Known rows, with every step that occurs
debe, fomop, patev, dovof: [ 0.22 -0.10  0.08  0.24  0.13 -0.06 -0.19  0.01 -0.12 -0.11  0.08  0.20
 -0.11  0.00 -0.04  0.17  0.04  0.11 -0.16 -0.09 -0.03  0.01 -0.07 -0.08
  0.11  0.15  0.16  0.10]
miri, gola, voged: [-0.42 -0.01 -0.03 -0.10 -0.08 -0.05  0.14 -0.12 -0.16  0.10  0.00  0.15
 -0.01  0.12  0.10 -0.14 -0.15  0.01  0.12 -0.13  0.01  0.05  0.02 -0.01
  0.10  0.11  0.07  0.04]
gola, voged, dovof, patev, fomop: [ 0.02  0.10  0.20  0.01  0.02  0.09 -0.22 -0.03  0.03 -0.07  0.22  0.10
 -0.18  0.05  0.02  0.18 -0.04  0.06  0.18 -0.14 -0.13 -0.09 -0.01  0.06
 -0.18  0.00  0.03  0.02]
voged, dovof, patev, fomop, debe: [ 0.19 -0.03  0.17 -0.04 -0.08  0.02 -0.07  0.00  0.00 -0.13  0.14  0.00
 -0.02  0.08  0.05  0.13  0.07  0.02  0.23 -0.03 -0.09 -0.07 -0.13  0.10
 -0.02 -0.19  0.05 -0.04]
rimuv, fude, voged, dovof: [-0.24 -0.05 -0.06 -0.13  0.16  0.00 -0.12  0.06  0.42  0.16 -0.15 -0.32
 -0.14 -0.11 -0.09  0.07  0.00 -0.14  0.01  0.05 -0.02 -0.07  0.16  0.09
 -0.09  0.13 -0.21 -0.09]
gola, miri: [-0.09  0.11 -0.20  0.14  0.01 -0.01  0.16  0.17 -0.15 -0.17 -0.06 -0.06
 -0.04  0.03 -0.01 -0.05 -0.05  0.09 -0.03 -0.10  0.16  0.09 -0.04 -0.09
  0.04 -0.07 -0.08  0.04]
kefode, debe, gola: [-0.11  0.15 -0.07  0.02 -0.10  0.00  0.22 -0.02  0.04  0.13  0.11 -0.01
  0.21 -0.13  0.09 -0.22 -0.03 -0.09 -0.17  0.04  0.08  0.18 -0.06 -0.16
 -0.06 -0.08 -0.09  0.00]
debe, fomop, patev, dovof, voged: [ 0.10 -0.06  0.12  0.23  0.00 -0.24 -0.27 -0.03 -0.20 -0.03  0.05  0.19
 -0.14  0.07  0.01  0.12  0.02  0.06 -0.09 -0.10  0.01 -0.08  0.05  0.04
  0.17  0.37  0.07  0.13]
miri, gola, voged, dovof: [-0.30 -0.02  0.01 -0.17  0.06 -0.05 -0.07 -0.01 -0.10  0.08  0.03 -0.06
 -0.09 -0.01  0.04  0.13 -0.14 -0.03  0.17 -0.12 -0.02  0.07  0.09  0.07
  0.04  0.10 -0.03 -0.05]
rimuv, fude, voged, deges: [-0.35 -0.04 -0.03 -0.08  0.17  0.06 -0.01 -0.02  0.38  0.30 -0.29 -0.19
 -0.07 -0.02 -0.06 -0.09  0.10 -0.05 -0.16  0.04  0.16 -0.16  0.20  0.11
  0.05 -0.08 -0.45  0.02]
kefode, debe, gumi: [-0.02 -0.16 -0.15  0.05  0.00  0.01  0.19 -0.12  0.04  0.01  0.05  0.01
  0.28 -0.12  0.03 -0.22 -0.10 -0.14 -0.06  0.13  0.00  0.17 -0.03 -0.05
 -0.02 -0.15 -0.06 -0.18]
gola, debe: [ 0.00 -0.07 -0.10 -0.12 -0.01 -0.02  0.11  0.06 -0.18 -0.04 -0.17 -0.08
  0.10  0.16  0.02  0.06 -0.06  0.01 -0.02 -0.04  0.11 -0.01  0.01 -0.02
 -0.01 -0.09  0.02 -0.06]
dovof, patev: [-0.04  0.02  0.08  0.08 -0.09  0.03 -0.10  0.01  0.10  0.01  0.09  0.08
 -0.16  0.04  0.03 -0.02 -0.11  0.09  0.02 -0.13 -0.04 -0.13  0.00 -0.01
 -0.05 -0.07 -0.08 -0.01]
debe, kefode: [ 0.01 -0.02 -0.16 -0.09 -0.03  0.00  0.17  0.06 -0.07  0.05 -0.03  0.05
  0.13 -0.16  0.02 -0.14 -0.06 -0.07 -0.10  0.10 -0.08  0.16  0.11 -0.01
 -0.04 -0.04 -0.01 -0.10]
fomop, debe: [ 0.11 -0.15 -0.02 -0.02 -0.11 -0.06  0.16  0.01 -0.05 -0.05 -0.06 -0.05
  0.10  0.07  0.05 -0.05  0.02 -0.06  0.09  0.05  0.01 -0.01 -0.11  0.07
  0.14 -0.18 -0.01 -0.06]
gumi, debe, fomop, patev, dovof, voged: [ 0.10 -0.06  0.12  0.23 -0.02 -0.23 -0.29 -0.03 -0.21 -0.02  0.02  0.16
 -0.09  0.08  0.00  0.08  0.02  0.06 -0.09 -0.04  0.00 -0.07  0.02  0.04
  0.15  0.32  0.08  0.10]
patev, dovof, voged, gola, miri: [ 0.04  0.22 -0.01  0.17  0.00 -0.06  0.00  0.09 -0.34 -0.24  0.01 -0.01
 -0.20  0.07 -0.02  0.04 -0.01  0.16 -0.09 -0.05  0.22  0.00  0.02 -0.07
 -0.01  0.12 -0.17  0.11]
fomop, patev: [ 0.13 -0.18  0.02  0.07  0.04 -0.02  0.05  0.07  0.00 -0.03 -0.02  0.07
 -0.06  0.04  0.02  0.02  0.01  0.08 -0.08 -0.06  0.05 -0.04 -0.03  0.04
  0.14 -0.02  0.07  0.02]
fude, rimuv: [-0.09 -0.07 -0.15  0.02  0.02 -0.01  0.04  0.02  0.44  0.15 -0.25 -0.08
 -0.01 -0.04 -0.07 -0.19 -0.08 -0.07 -0.06  0.07 -0.01 -0.16  0.12  0.11
 -0.04 -0.09 -0.02  0.06]
rimuv, fude: [-0.17 -0.18 -0.08  0.11  0.02 -0.01  0.06  0.10  0.37  0.05 -0.20 -0.13
 -0.14  0.05 -0.06 -0.17 -0.03 -0.10 -0.08  0.17 -0.02 -0.11  0.08 -0.06
 -0.08  0.00 -0.10 -0.01]
dovof, patev, fomop, debe, kefode: [ 0.15  0.03 -0.01 -0.13 -0.11  0.04  0.10  0.04 -0.08 -0.05  0.13  0.10
  0.14 -0.13  0.05 -0.06  0.06 -0.02  0.06  0.09 -0.15  0.13  0.00  0.03
 -0.05 -0.12  0.11 -0.10]
voged, fude, rimuv: [-0.04 -0.07 -0.17  0.03  0.08  0.01 -0.02  0.00  0.55  0.30 -0.36 -0.12
 -0.05 -0.10 -0.14 -0.19  0.00 -0.11 -0.04  0.17 -0.01 -0.25  0.16  0.10
 -0.09 -0.05 -0.09  0.04]
gumi, debe: [-0.03 -0.11 -0.07  0.07 -0.07 -0.01  0.04  0.01 -0.01  0.05 -0.16 -0.07
  0.16  0.08 -0.04 -0.16 -0.07 -0.06 -0.05  0.17 -0.03  0.00 -0.09  0.02
 -0.08 -0.22 -0.06 -0.10]
fude, voged, dovof, patev: [-0.14  0.08  0.08 -0.07  0.02  0.05 -0.24  0.02  0.27  0.10  0.08 -0.10
 -0.20 -0.08 -0.02  0.11 -0.08  0.04  0.07 -0.15 -0.05 -0.13  0.08  0.07
 -0.08  0.04 -0.16 -0.06]
fomop, patev, dovof, voged, fude, rimuv: [ 0.03 -0.07 -0.06  0.13  0.08 -0.07 -0.20  0.02  0.43  0.28 -0.31 -0.01
 -0.13 -0.09 -0.14 -0.11  0.04 -0.05 -0.06  0.12 -0.01 -0.28  0.17  0.14
  0.00  0.17 -0.01  0.13]
fude, voged, dovof, patev, fomop: [ 0.02  0.12  0.20 -0.02  0.05  0.08 -0.24 -0.03  0.18 -0.04  0.16  0.03
 -0.17  0.04  0.00  0.18  0.02  0.06  0.14 -0.11 -0.12 -0.14  0.01  0.08
 -0.24 -0.02 -0.05  0.01]
gumi, debe, gola, voged: [-0.28  0.09 -0.09 -0.02 -0.08  0.08  0.20 -0.09 -0.16  0.15  0.01  0.03
  0.15 -0.06  0.02 -0.21 -0.13 -0.10 -0.03 -0.02  0.03  0.17 -0.06 -0.07
  0.13  0.16  0.08  0.05]
patev, dovof: [ 0.06 -0.07  0.05  0.27  0.08 -0.06 -0.16  0.04 -0.14 -0.05 -0.06  0.19
 -0.13  0.02 -0.05  0.07 -0.08  0.03 -0.09 -0.04 -0.06 -0.02 -0.04 -0.01
  0.01  0.09 -0.02  0.09]
miri, gola, voged, dovof, patev, fomop: [-0.08  0.12  0.24 -0.04  0.00  0.05 -0.23 -0.05  0.01 -0.07  0.23  0.13
 -0.18  0.11  0.06  0.18 -0.02  0.11  0.21 -0.16 -0.14 -0.09 -0.01  0.03
 -0.20 -0.03  0.05  0.04]
gola, debe, kefode: [ 0.02  0.00 -0.19 -0.21 -0.03  0.01  0.18  0.10 -0.20  0.01 -0.08  0.00
  0.20 -0.09  0.03 -0.06 -0.04 -0.03 -0.09  0.08 -0.02  0.18  0.11 -0.04
 -0.05 -0.05  0.07 -0.13]

Rows
[-0.09 -0.07 -0.12  0.04  0.07  0.05  0.05 -0.08  0.06  0.29 -0.20  0.01
 -0.06 -0.07 -0.06 -0.12 -0.04 -0.13  0.05  0.07  0.02 -0.11  0.07  0.04
  0.02  0.15 -0.12 -0.03] -> gola, voged, fude
[ 0.19 -0.09  0.09 -0.01 -0.08 -0.02  0.09 -0.03 -0.05 -0.13  0.04  0.02
  0.08  0.12  0.06  0.03  0.09 -0.03  0.16  0.04 -0.05 -0.04 -0.14  0.09
  0.01 -0.20  0.06 -0.02] -> patev, fomop, debe
[ 0.16 -0.05  0.09  0.12  0.16  0.01 -0.19  0.00  0.00 -0.10  0.01  0.06
 -0.16  0.02 -0.09  0.17  0.11  0.11 -0.21  0.00  0.03 -0.05 -0.01 -0.12
  0.03  0.23  0.12  0.10] -> rimuv, fude, voged, gola, debe, fomop, patev, dovof
[ 0.17 -0.12  0.02 -0.04  0.07 -0.02  0.03 -0.11 -0.30 -0.16 -0.03  0.02
  0.10  0.08 -0.04  0.09 -0.02  0.04 -0.10  0.05  0.11  0.06  0.01 -0.03
  0.09  0.11  0.06 -0.04] -> fomop, patev, dovof, voged, gola, debe, gumi
[-0.03  0.30 -0.06  0.09 -0.08  0.05  0.17  0.14 -0.16 -0.21  0.13 -0.04
  0.03 -0.01  0.03 -0.02  0.06  0.15  0.01 -0.13  0.15  0.16 -0.16 -0.18
  0.06 -0.07  0.04  0.13] -> dovof, patev, fomop, debe, gola, miri
[ 0.09  0.08  0.21  0.03  0.03  0.06 -0.24  0.00  0.08 -0.10  0.19  0.07
 -0.18  0.07  0.02  0.21 -0.01  0.08  0.15 -0.11 -0.13 -0.12 -0.01  0.05
 -0.23 -0.09 -0.02  0.01] -> voged, dovof, patev, fomop
[-0.20  0.05 -0.03 -0.12  0.08  0.02 -0.01  0.01 -0.09  0.11  0.06 -0.12
 -0.03 -0.14  0.01  0.10 -0.12 -0.10  0.07 -0.11  0.01  0.14  0.07  0.03
  0.08  0.18 -0.04 -0.02] -> debe, gola, voged, dovof
[ 0.15  0.03  0.00 -0.17 -0.07  0.04  0.03  0.07 -0.07 -0.05  0.15  0.04
  0.11 -0.16  0.04  0.02  0.05 -0.03  0.09  0.08 -0.16  0.14  0.02  0.05
 -0.06 -0.11  0.09 -0.12] -> voged, dovof, patev, fomop, debe, kefode
[ 0.03  0.04 -0.02 -0.20 -0.04  0.07  0.02  0.07  0.16  0.02  0.08 -0.05
  0.07 -0.20  0.00 -0.04  0.10 -0.07  0.07  0.14 -0.16  0.10  0.07  0.04
 -0.09 -0.02  0.06 -0.12] -> rimuv, fude, voged, dovof, patev, fomop, debe, kefode
[ 0.11 -0.01  0.16 -0.05 -0.09  0.05 -0.05 -0.02 -0.05 -0.10  0.17  0.04
 -0.02  0.05  0.06  0.11  0.04  0.01  0.26 -0.05 -0.09 -0.04 -0.12  0.10
  0.03 -0.10  0.10 -0.03] -> gola, voged, dovof, patev, fomop, debe
[ 0.02 -0.02  0.14  0.12 -0.02 -0.27 -0.27 -0.03 -0.27 -0.06  0.03  0.19
 -0.11  0.17  0.05  0.16  0.04  0.13 -0.06 -0.13  0.04 -0.07  0.05  0.00
  0.15  0.34  0.13  0.14] -> miri, gola, debe, fomop, patev, dovof, voged
[-0.23  0.11  0.11 -0.08  0.04  0.13  0.03 -0.09 -0.12  0.18  0.04  0.06
  0.02 -0.02  0.06  0.00  0.04  0.05  0.00 -0.14  0.14  0.02  0.04  0.06
  0.19 -0.08 -0.20  0.11] -> dovof, patev, fomop, debe, gola, voged, deges
[-0.16  0.02 -0.19  0.00  0.04  0.08  0.03 -0.04  0.46  0.37 -0.31 -0.11
  0.05 -0.15 -0.14 -0.28 -0.03 -0.14 -0.04  0.18 -0.01 -0.15  0.11  0.06
 -0.03  0.05  0.00  0.07] -> gumi, debe, gola, voged, fude, rimuv
[ 0.18 -0.03  0.15  0.00 -0.13  0.02 -0.01 -0.02  0.00 -0.13  0.12  0.06
  0.01  0.11  0.06  0.05  0.07  0.03  0.19 -0.02 -0.08 -0.08 -0.15  0.08
 -0.01 -0.20  0.07 -0.01] -> dovof, patev, fomop, debe
[-0.03  0.31 -0.05  0.05 -0.04  0.05  0.10  0.16 -0.15 -0.21  0.15 -0.10
  0.00 -0.05  0.02  0.07  0.06  0.14  0.04 -0.14  0.14  0.17 -0.13 -0.16
  0.05 -0.06  0.02  0.11] -> voged, dovof, patev, fomop, debe, gola, miri
[-0.04  0.09  0.19  0.00  0.06  0.09 -0.26  0.00  0.31 -0.03  0.12 -0.02
 -0.22  0.04 -0.03  0.15  0.04  0.04  0.12 -0.05 -0.13 -0.17  0.04  0.04
 -0.26  0.00 -0.05  0.01] -> rimuv, fude, voged, dovof, patev, fomop
[ 0.20 -0.15 -0.02  0.02  0.03 -0.02  0.03 -0.03  0.02 -0.06  0.07 -0.02
  0.09  0.05  0.01  0.03  0.09  0.07 -0.14  0.01  0.03  0.03 -0.09 -0.09
  0.11 -0.07  0.18 -0.03] -> gumi, debe, fomop, patev
[ 0.15 -0.19 -0.01 -0.01  0.00  0.01  0.17 -0.15 -0.06 -0.15  0.04  0.01
  0.23  0.03  0.00 -0.04  0.02 -0.08  0.09  0.10 -0.05  0.10 -0.12  0.03
  0.09 -0.15  0.08 -0.09] -> patev, fomop, debe, gumi
[-0.17  0.09 -0.02 -0.05 -0.09  0.07  0.22 -0.11 -0.18  0.06  0.11  0.08
  0.11 -0.03  0.07 -0.12 -0.05 -0.08  0.08 -0.08  0.02  0.15 -0.08 -0.03
  0.17  0.17  0.14  0.09] -> patev, fomop, debe, gola, voged
[ 0.21 -0.09  0.06  0.25  0.10 -0.04 -0.18  0.02 -0.10 -0.08  0.13  0.21
 -0.06 -0.05 -0.02  0.12  0.04  0.09 -0.17 -0.06 -0.03  0.05 -0.08 -0.10
  0.06  0.10  0.15  0.06] -> kefode, debe, fomop, patev, dovof
[ 0.10  0.06 -0.12 -0.26 -0.03  0.05  0.19  0.05 -0.26 -0.03 -0.04 -0.03
  0.14 -0.06  0.02 -0.04 -0.02  0.00 -0.13  0.13  0.03  0.14  0.12 -0.05
 -0.12 -0.05  0.00 -0.13] -> voged, gola, debe, kefode
[ 0.11  0.01  0.00 -0.18  0.00  0.03  0.12  0.00 -0.27 -0.10 -0.12 -0.11
  0.01  0.20  0.02  0.09 -0.03  0.05 -0.07  0.03  0.18 -0.06  0.03 -0.03
 -0.11 -0.09 -0.08 -0.06] -> voged, gola, debe
[-0.10  0.11 -0.04  0.02 -0.08  0.01  0.16 -0.03 -0.02  0.09 -0.05 -0.08
  0.21 -0.01  0.00 -0.17 -0.03 -0.05 -0.17  0.09  0.05  0.13 -0.11 -0.13
 -0.01 -0.09 -0.03  0.04] -> gumi, debe, gola
[-0.14  0.25 -0.18  0.11 -0.04  0.03  0.21  0.15 -0.17 -0.12 -0.03 -0.11
  0.12 -0.03 -0.02 -0.12 -0.01  0.09 -0.12 -0.03  0.18  0.21 -0.13 -0.20
  0.04 -0.08 -0.03  0.09] -> gumi, debe, gola, miri
[ 0.10 -0.23 -0.09 -0.01 -0.02 -0.02  0.22 -0.13 -0.05 -0.09 -0.03 -0.04
  0.24 -0.01  0.00 -0.10 -0.03 -0.10  0.04  0.10 -0.01  0.11 -0.09  0.02
  0.18 -0.13  0.04 -0.11] -> fomop, debe, gumi
[ 0.16 -0.05  0.02  0.12  0.09 -0.14 -0.24 -0.04 -0.04  0.17 -0.16  0.04
 -0.11  0.02 -0.07  0.11  0.12  0.00 -0.05  0.05  0.05 -0.19  0.09  0.00
  0.04  0.29 -0.04  0.05] -> gola, debe, fomop, patev, dovof, voged, fude
[ 0.05  0.03 -0.10 -0.23  0.06  0.00  0.12 -0.14  0.10 -0.06 -0.01 -0.25
  0.06  0.13  0.00  0.06  0.11 -0.02 -0.17  0.06  0.13 -0.04  0.06 -0.21
 -0.10  0.03  0.00 -0.07] -> rimuv, fude, voged, gola, debe, fomop
[ 0.16 -0.02 -0.06 -0.14 -0.08  0.02  0.16  0.04 -0.11 -0.05  0.06  0.07
  0.19 -0.12  0.05 -0.08  0.06 -0.06  0.04  0.13 -0.13  0.16  0.00  0.04
 -0.03 -0.13  0.10 -0.10] -> patev, fomop, debe, kefode
[ 0.06 -0.02  0.15 -0.06 -0.05  0.05 -0.09  0.00  0.23 -0.06  0.08 -0.08
 -0.06  0.04  0.01  0.08  0.12 -0.02  0.20  0.03 -0.09 -0.11 -0.08  0.08
 -0.06 -0.10  0.02 -0.03] -> rimuv, fude, voged, dovof, patev, fomop, debe
